Each row comes from the steps of one path. Every step used is in the known rows, and no mark comes twice. Write the path behind each row, first mark first.
Known rows
binu/lusuke/lati/nezune: [  5  -7  -2  17  -1 -22 -15  18  13  14  -3  -7  12  19   1  -2   8   0
  17   3 -18 -10  -7 -11 -19   7 -21   2  19   9   9  -4   2  -6   1   3
 -12  -3  -7   2  14]
lusuke/binu/nezune: [  9 -18   3  13  15  -2 -15  26  -2 -12  11  -8  12  -8 -18  22  12   8
  17  -5  16  15  -6  10  27  -9 -26   9  15  -1   5   2 -27 -20  -3 -17
   6  -7  -9  -6  -9]
binu/nezune/zevene/lusuke: [  7  -7  13  17 -14   0  11  -4  11   1  20  -6   3  -4 -18  -1  11  11
  -2   5  14   7  -5 -10  15   6 -16   2  12 -19   3  -4 -15 -13   0 -15
  -6  -8  23 -16  -4]
deru/torov/lusuke/lati: [  5  18  -2  -8   5  -6   5  -8   2   9 -13   4  -6   9   6   2 -20  -6
 -16 -10 -16 -14  19  15 -18   4  17  -7   1  12  -8  14  28   1  -1   6
  -3   2  -5  16  -3]
nezune/torov: [  6  19 -18  18  -4 -20 -28 -15   3 -13  -1   2   1 -17 -24   9  25   1
   9   2   7  29   8 -13 -11   7  -5 -27  26  -9   2  11 -10  -3 -16  -6
 -11  19  -1  12  -5]
lati/nezune: [ 11  -6 -13   6  -3  -4 -26   7   0  -5  11   9   6  -6  -3  -1   8   9
  17  12   0  19   4  -7   2   2  -4 -11   6   8   5   8 -19   5  -5  -6
  -2   5 -12  10  -4]
lusuke/lati/nezune/torov: [ -9  11 -13  23 -18 -13 -16   7   6   8  -1   6  13   4   1  -7  14   0
  14   3 -22  -5  -3 -13 -40   9 -14 -19  24   9   9  10   1  15 -16  -7
 -18  -2 -16   3  13]
fefug/riva: [  2   0 -13   2   2 -23 -22  -9 -17 -17  17  -6 -14 -19 -14  17   3   7
  12  20  19  20   5   0   3   9  10   0  -2   0  14  -5 -15  -9 -12  -6
 -13  21   6   7  -7]
nezune/zevene/lusuke/lati: [  9  -8   0  15 -26 -10  13 -19   1  -5  13  -6   0 -20  -3 -13  -6   2
   2  14 -11   2  -1 -13 -19  15  -7  -8   1  -4  24  -1   8   5   1  -1
 -15 -15  17  -3   0]
lati/lusuke/binu/nezune: [ -3 -16   4  14  11   7  -3  38   1  -2  19 -10  15   2   2   9   9   9
  17  -7   2   7 -12  -6  15  -7 -22  11  16  14  12   1 -29 -11   9 -17
   6  -7 -12 -13   1]
zevene/lusuke: [ 15  -6 -10  11  -6 -18 -21 -21 -13 -10   3  -6  -9 -30  -6   7   0   1
  11  20  13  24  14  -4   4   3  -1 -18  15  -8  11   7 -11  -9  -3  -3
 -14 -10  15  10  -7]
riva/deru: [ 18   0  -4 -15  20 -11 -44  -4 -14 -13   7   1 -15 -13 -10  15  -5   8
  12  35  10  16  17   1  20   9  -5  -3  -9   2   3  16 -14 -16   1   2
   6   7  -5  21 -15]
deru/torov: [ 24   0 -16  -2  18 -10 -19 -16  -3 -11   4   5 -12  -8 -11  15  -3   2
  -6   8   7  10  21  14  11   0  18 -11   6  -7  -8  13 -14 -13   1   0
   5  10  -4  15 -16]
nezune/zevene/lusuke/binu: [  2 -22   3  12 -12  16  20  -7  -5 -17  11  -6   7 -34   0 -11   1   4
   8   4   8  19 -11  -6  16  -5  -8   6  -7 -14  20 -13 -18   1   8  -1
  -3 -19  16 -23  -2]
deru/torov/lusuke: [ 11  14  -2 -12  12   3   1 -12   1   1  -8   8  -5   7  -1   8 -10  -3
 -14 -13   4   4  19  13   5  -3  24  -8  -2   3 -19  12   9  -5   4   5
   6  16  -1  13 -10]
nezune/zevene: [ 19   1 -11   1  -5  -1  -5 -15   6 -17  13   3   3 -16 -23  -4   9  11
   9   9   5  26   1  -9   9  12   1  -4  -5  -4   9  -2 -11  -2  -3  -3
   6  19   5   6 -17]
nezune/torov/deru: [ 15  20 -25  25   5 -25 -35 -32   5 -24   2  -1  -1 -29 -22  12  34   3
  14  16  10  24   5 -11  -6   7 -18 -22  36 -24  -2  20 -23   0 -26 -11
 -12  33   3  18  -9]
lati/nezune/binu: [ -4 -21  -2  -1   2   6 -11  21  -6 -13  10  -1   8  -9   0   2  11  11
  22   1  -4  16  -8  -2   7 -10  -6   7  -2   5   9  -3 -21   5   1  -9
   8 -16 -19  -9  -7]
lusuke/lati: [ 20   2 -15   8  -1 -27 -30  -9  -3  -8   3  -3  -3 -14  -8   7  -3   4
  15  17  -8  11  14  -2 -19  10  -9 -11  12  12  18  13   8  -5  -8  -2
 -11   5  -9  24 -11]
fefug/riva/deru/torov/nezune/binu/fosir: [-34 -23  19 -50  17  12  19  17 -27   7  -2  -2 -40  18  11  18 -25  -8
 -22  10  30 -31  -1  27  32 -17  28  32 -57   0 -15 -20   4 -11   3   8
  25  -3  -7 -11  -5]
nezune/binu/fosir: [ -4 -26  -4 -17   8 -18 -13   4  -2 -19   1  -2 -16 -15 -15  19   5  -5
  13   7  19  21   3   4  21 -18  -7   9 -16   1  12  -3  -9 -11  -3  -1
  16  -3 -25  10 -27]
deru/torov/nezune/zevene/lusuke: [  4   1   6  -3 -19  29  39 -22   1   4  -4   8  -3   1   9 -14 -11   0
 -30  -9   7  -8   1   6   5   3  31  -8 -13 -12 -15 -11  10   8   7   6
  11  -6  27 -11   4]
zevene/lusuke/torov: [ -2   8 -19  20  -5 -18 -22 -24  -2  -6   0  -2  -6 -20   1   1  18  -8
   9  13  13  19   6 -22 -10   3 -10 -23  27 -20   9   3 -13   8  -4  -6
 -21  -9  14   3   4]
zevene/lusuke/binu: [  4 -25  -2  13   1  -3  -7   0 -18 -18   4  -9   0 -34   3   8   1   1
  14   7  11  19   1  -1  12  -5 -12  -2   7 -11  19  -2 -20  -7   2  -3
  -9 -26   7  -5  -2]
torov/nezune/binu/lusuke: [ -2  -6  12  -2   7   6   8  12  -2  -2 -19 -13  12   7  -7   8  15   4
   6 -25  16   7 -16   1  10 -11  -4  15   3   2  -2 -25  10 -20  -1   0
  11   0   6  -4   6]
fefug/riva/deru/torov: [ -2  -3   3 -23  26  -7 -18  -5 -23  -5  17  -4 -34  -2  -3  26 -23   5
  -6  34  13 -13  19  18  25  11  25  13 -26 -10  -9   3 -18 -19   4   5
   1  12   7  -1  -4]
deru/torov/nezune/zevene/lusuke/lati: [  0   2   8   1 -22  18  45 -18   1  14  -7   2  -2   5  18 -20 -20  -2
 -26  -7 -11 -26  -1   9 -21   8  22  -7 -12  -4  -3  -8  28  14   7  10
  -2 -15  27  -9  12]
lati/lusuke/zevene: [  8   1 -12  -3  -8  10   3  -1   8  -5  20   3   4  -3   5 -19   0   9
   4   8 -15  18 -11 -23  -7  12  -1  -4  -3  18  23   2 -14  18   5   3
   3   7   3   7  -3]

Write each row's path
[ -5   7   0   3 -15  -2  -2  16   2  15  -6   5  15  14  17 -16 -10   0
   8  -8 -24 -11  -1  -5 -28   3  -2  -6   0  29   6   8  23  17  -4   0
  -9  -4 -12  10   8] : torov/lusuke/lati/nezune
[  3  11 -19  29  -5  -7 -31 -11  12  -9   6   8  12 -15  -5  -3  32   3
  20  17  -3  13  -7 -15  -8   5 -18 -23  33 -18  -6  19 -29  16 -20 -13
 -10  24  -8   5   4] : lati/nezune/torov/deru
[  3  15 -16  20  11 -25 -26 -11  18   2 -10  -5   3   8 -17   7  33 -10
  13   0  12  20   0 -25  -3   5 -20  -6  34 -15   0  -8 -10 -13  -3  -2
 -12  17   5   5   8] : binu/lusuke/torov
[ -6  33  -2   3 -21   8  15 -14  12   1  -5   8  15   5 -10 -21  18  -3
  -9 -25  -4  15 -19 -17 -14   4  -3 -18   3   3   0   1  14  18 -14   4
  -7  20  15   4   2] : nezune/torov/lusuke/zevene
[-10  -7 -10  25  15  -7 -15   4  22  -3  -2  -6  14   5  -3  -2  42  -5
  26  -1   0   0 -28 -26   0 -11 -36  21  32 -28  -2 -14 -29   3   1 -10
  -4   4  -9 -20  18] : lati/nezune/binu/lusuke/torov/deru
[-31 -23  14 -23  -3   6  32  31   7  19 -11   8  -7  28  20  -9 -21 -18
 -14 -21 -19 -36  -3  14 -10 -25   5  19 -30  18  -9  -2  28  11   8   6
  14 -23 -35  -5  -1] : deru/torov/lusuke/lati/nezune/binu/fosir
[ -4 -15  -5  18 -21 -13 -10   2  -5  10   6  -3   1  -9  17  -8  -9   1
  13  18 -17  -6   3 -10 -26   7 -12 -12  13   9  19   7   3  13   2  -4
 -23 -28   2   2  13] : zevene/lusuke/lati/nezune
[ -6  -4  26  -1   9  37  50  23  15   6   5   3  15  20  -8  -3   0   2
 -18 -40   3 -14 -12  17  29 -13   2  22 -10  -7 -20 -12  -1  -7  14  -3
  20  -1   2 -29  -2] : deru/torov/lusuke/binu/nezune/zevene
[  5   5   5   1 -28  17  27 -20  -2  -1  -4   5   7 -12   3 -21  -1   6
 -10  -5  12   9  -7  -9   0   6  13 -10  -8  -5   3 -15   9  11   0  -2
   0  -3  29  -5   5] : torov/nezune/zevene/lusuke
[ -3   9  -9  41  -5 -25 -20  -2  23  11  -7  -8  14  10  -7  -4  33  -6
  17   8 -20 -12 -15 -18 -27  13 -39  -7  45 -18  -2   3  -5   1 -13  -6
 -22  14   1  -2  22] : binu/lusuke/lati/nezune/torov/deru
[-10  10   0  28 -14  -3  10  -9  21   8  15  -3   6   3 -14  -7  24  -4
   0   1  13   5 -12 -26   1   6 -23   0  27 -29   0 -11 -16   5  -1 -19
 -14  -5  23 -23   9] : binu/nezune/zevene/lusuke/torov
[ -1  25 -12   2 -18  15  14 -13  12  -2  -4  14  14   5  -1 -22  18   0
  -5 -13  10  12 -14 -20 -13   6   5 -10   0  -4  -2 -16   4  23  -7  -4
   7  23  10  -3   6] : lusuke/torov/nezune/zevene
[ 10  -5  -8  15 -12 -28 -18 -17 -11  -5   2 -11  -7 -24   5   6  -7   0
  10  21  -5   5  12  -3 -20   8  -9 -15  16   1  24  10   7  -4  -3  -1
 -23 -18   9  12  -1] : zevene/lusuke/lati
[  7  -4 -12  11  -9 -14 -23  13   1   2   9   2   6  -1   7  -5  -5   7
  18  14 -18  -1   2  -5 -23   9  -9  -8   7  20  17  11   1  12  -4  -5
 -10  -6 -16  12   1] : lusuke/lati/nezune
[-38 -24  23 -44  22   8  22  22 -22   8  -3  -1 -32  13  14  15 -33 -17
 -17   6  22 -28   5  24  42 -18  15  32 -54  -3 -11  -9   3 -14  13  16
  16   1 -11 -14  -4] : fefug/riva/deru/torov/lusuke/binu/fosir
[-12   5  20 -20  -7  28  29  18   8  25   3  14   4  37  24 -29 -31  -1
 -19   2 -35 -44   1   5  -7   8  13  14 -36  13 -18   3  23  13  18  12
  12  -6  -5 -14   7] : riva/deru/torov/lusuke/lati/nezune/zevene
[  2  13  14 -38  11  25  13  -7  -1   9   0  11 -11  19   8  -9 -24  -1
 -30   1  -5 -14   3  14  21   4  16   8 -34   3 -15   6  11   5  13  17
  19   6   9   4  -5] : riva/deru/torov/lusuke/zevene
[ 10  15   1 -12 -13   9  10 -10   5  -5  -1   6   8   3  -5 -17   0   5
  -7 -12  -2  15  -7  -6   3   5   3  -3 -12  15   9   0  15  13  -5   8
   1  18  10  11  -6] : torov/lusuke/zevene
[ -3  -5  17  -5  10   3  26   9   5  14 -22 -15   2  24   6   8  -7  -5
 -13 -28  -7 -29  -7  19 -10  -8   7  18   0   4  -8 -18  27 -16   6   5
  12 -15   2  -7  13] : deru/torov/nezune/binu/lusuke/lati
[-15  -4  11  -2  -9  10  13  29  -2   8  -7  -1  19  11  17 -13  -7   1
  12 -20 -22 -11 -16  -1 -24  -8  -6  12 -10  30  11  -3  20  15   3  -1
  -4 -21 -17  -8   6] : torov/lusuke/lati/nezune/binu
[  7   9 -28  30   1 -23 -34 -41   5 -14   1   2  -8 -33  -2   3  24  -9
  12  28  17  18   5 -21  -6   2 -21 -18  37 -37   6  12 -25   9 -10 -12
 -23   8  16   5   3] : zevene/lusuke/torov/deru
[  3  -3  -1 -12   3  10   0   5 -12 -14  -9  -1   7 -11  -1   4   4   9
   4 -16  16  18  -8   8   5  -9   8   2 -10  12   4 -10   7   2  -5  -6
  15  -4  -5   4  -8] : torov/nezune/binu
[ 12   9  -7 -11   8  10   1 -11  -5   0 -10  10  -4   3   3   5  -7   4
 -17  -8  12   0  15  22   4   0  29 -16  -3   3 -20   6   6  -1  -3   5
  14  12   3  15  -6] : deru/torov/nezune
[ 18  -1  -1 -21  29  -2 -29  -7 -13  -6   5   5 -24  -3  -4  18 -16   5
  -9  30   7  -3  25  19  27   4  15  -2 -10  -8 -16  20 -15 -17  10   7
  14   4  -7  14 -16] : riva/deru/torov
[ -4   5   1  -4  -5   7  13  13   5  19  -8   9   6  26  21 -10 -19  -3
 -12 -14 -27 -28   9  12 -25   0  16  -5  -5  19 -12  12  25  14   4   8
  -2  -5 -13   4   8] : deru/torov/lusuke/lati/nezune
[ -2  -4  14   1   3  -4  12  12   1   9 -18 -18  13  14  -1   6   2   1
   6 -24  -2 -10 -17   5 -15  -4 -11  18   6  11  11 -22  30 -13   0   1
   2 -12   3  -3  12] : torov/nezune/binu/lusuke/lati
[  2  -5   5 -10  16  18  14   8  -9  -6 -12   4   7  -4   6   8 -10  -5
 -11 -23   1  -1   8  20  16 -14  17   2  -9   1 -11   2   2  -4  10   5
  14  -3  -7  -4  -6] : deru/torov/lusuke/binu
[-11 -18   6 -24  15   8  21  13  -2  -1 -15   8 -11   4   7   8 -12 -18
 -13 -22  13  -9   7  20  24 -29  13   6 -27   4 -14   1   8  -4   8  13
  20  -2 -22   3 -13] : deru/torov/lusuke/binu/fosir
[-10   4  13 -20   6  13   3  22  -6  27  -9  11  -7  34  26  -9 -33  -7
 -13  10 -29 -41  13  15  -9   3  13   5 -21  20 -16  17  22   8  12  12
   7 -11 -14   2  10] : riva/deru/torov/lusuke/lati/nezune
[ -9  -5  38 -20  19  40  37  28   4  12   8   1   6  29   1   1 -14   3
 -21 -18   1 -27 -11  20  43 -11  -3  32 -28  -4 -25  -5  -1 -16  23   1
  28  -8   1 -30  -4] : riva/deru/torov/lusuke/binu/nezune/zevene
[ -6  31  -1  14 -15 -17  -3  -8   3   7 -16   0  12   3  -3  -4   9  -7
   1 -19 -15   0   3  -8 -40   7  -4 -20  21  13   4  11  32   7 -15  -1
 -22  11   0  13   8] : nezune/torov/lusuke/lati
[-13   7  15 -32  20   1   5  -1 -22   9   3   0 -29  13   8  12 -24   0
 -18  12  11 -21  14  18  19   3  29  15 -32   0 -17   2   4 -13   7  10
   0  14  10  -4  -1] : fefug/riva/deru/torov/lusuke
[ -2  -5  17 -15   5  35  45   5  10   7 -11  -5   6  24   0  -7  -1   0
 -25 -38   3 -14 -29  13  15  -7  10  26 -16  -9 -12 -29  12  -1   9  16
  24  -4  16 -19  12] : deru/torov/nezune/binu/lusuke/zevene
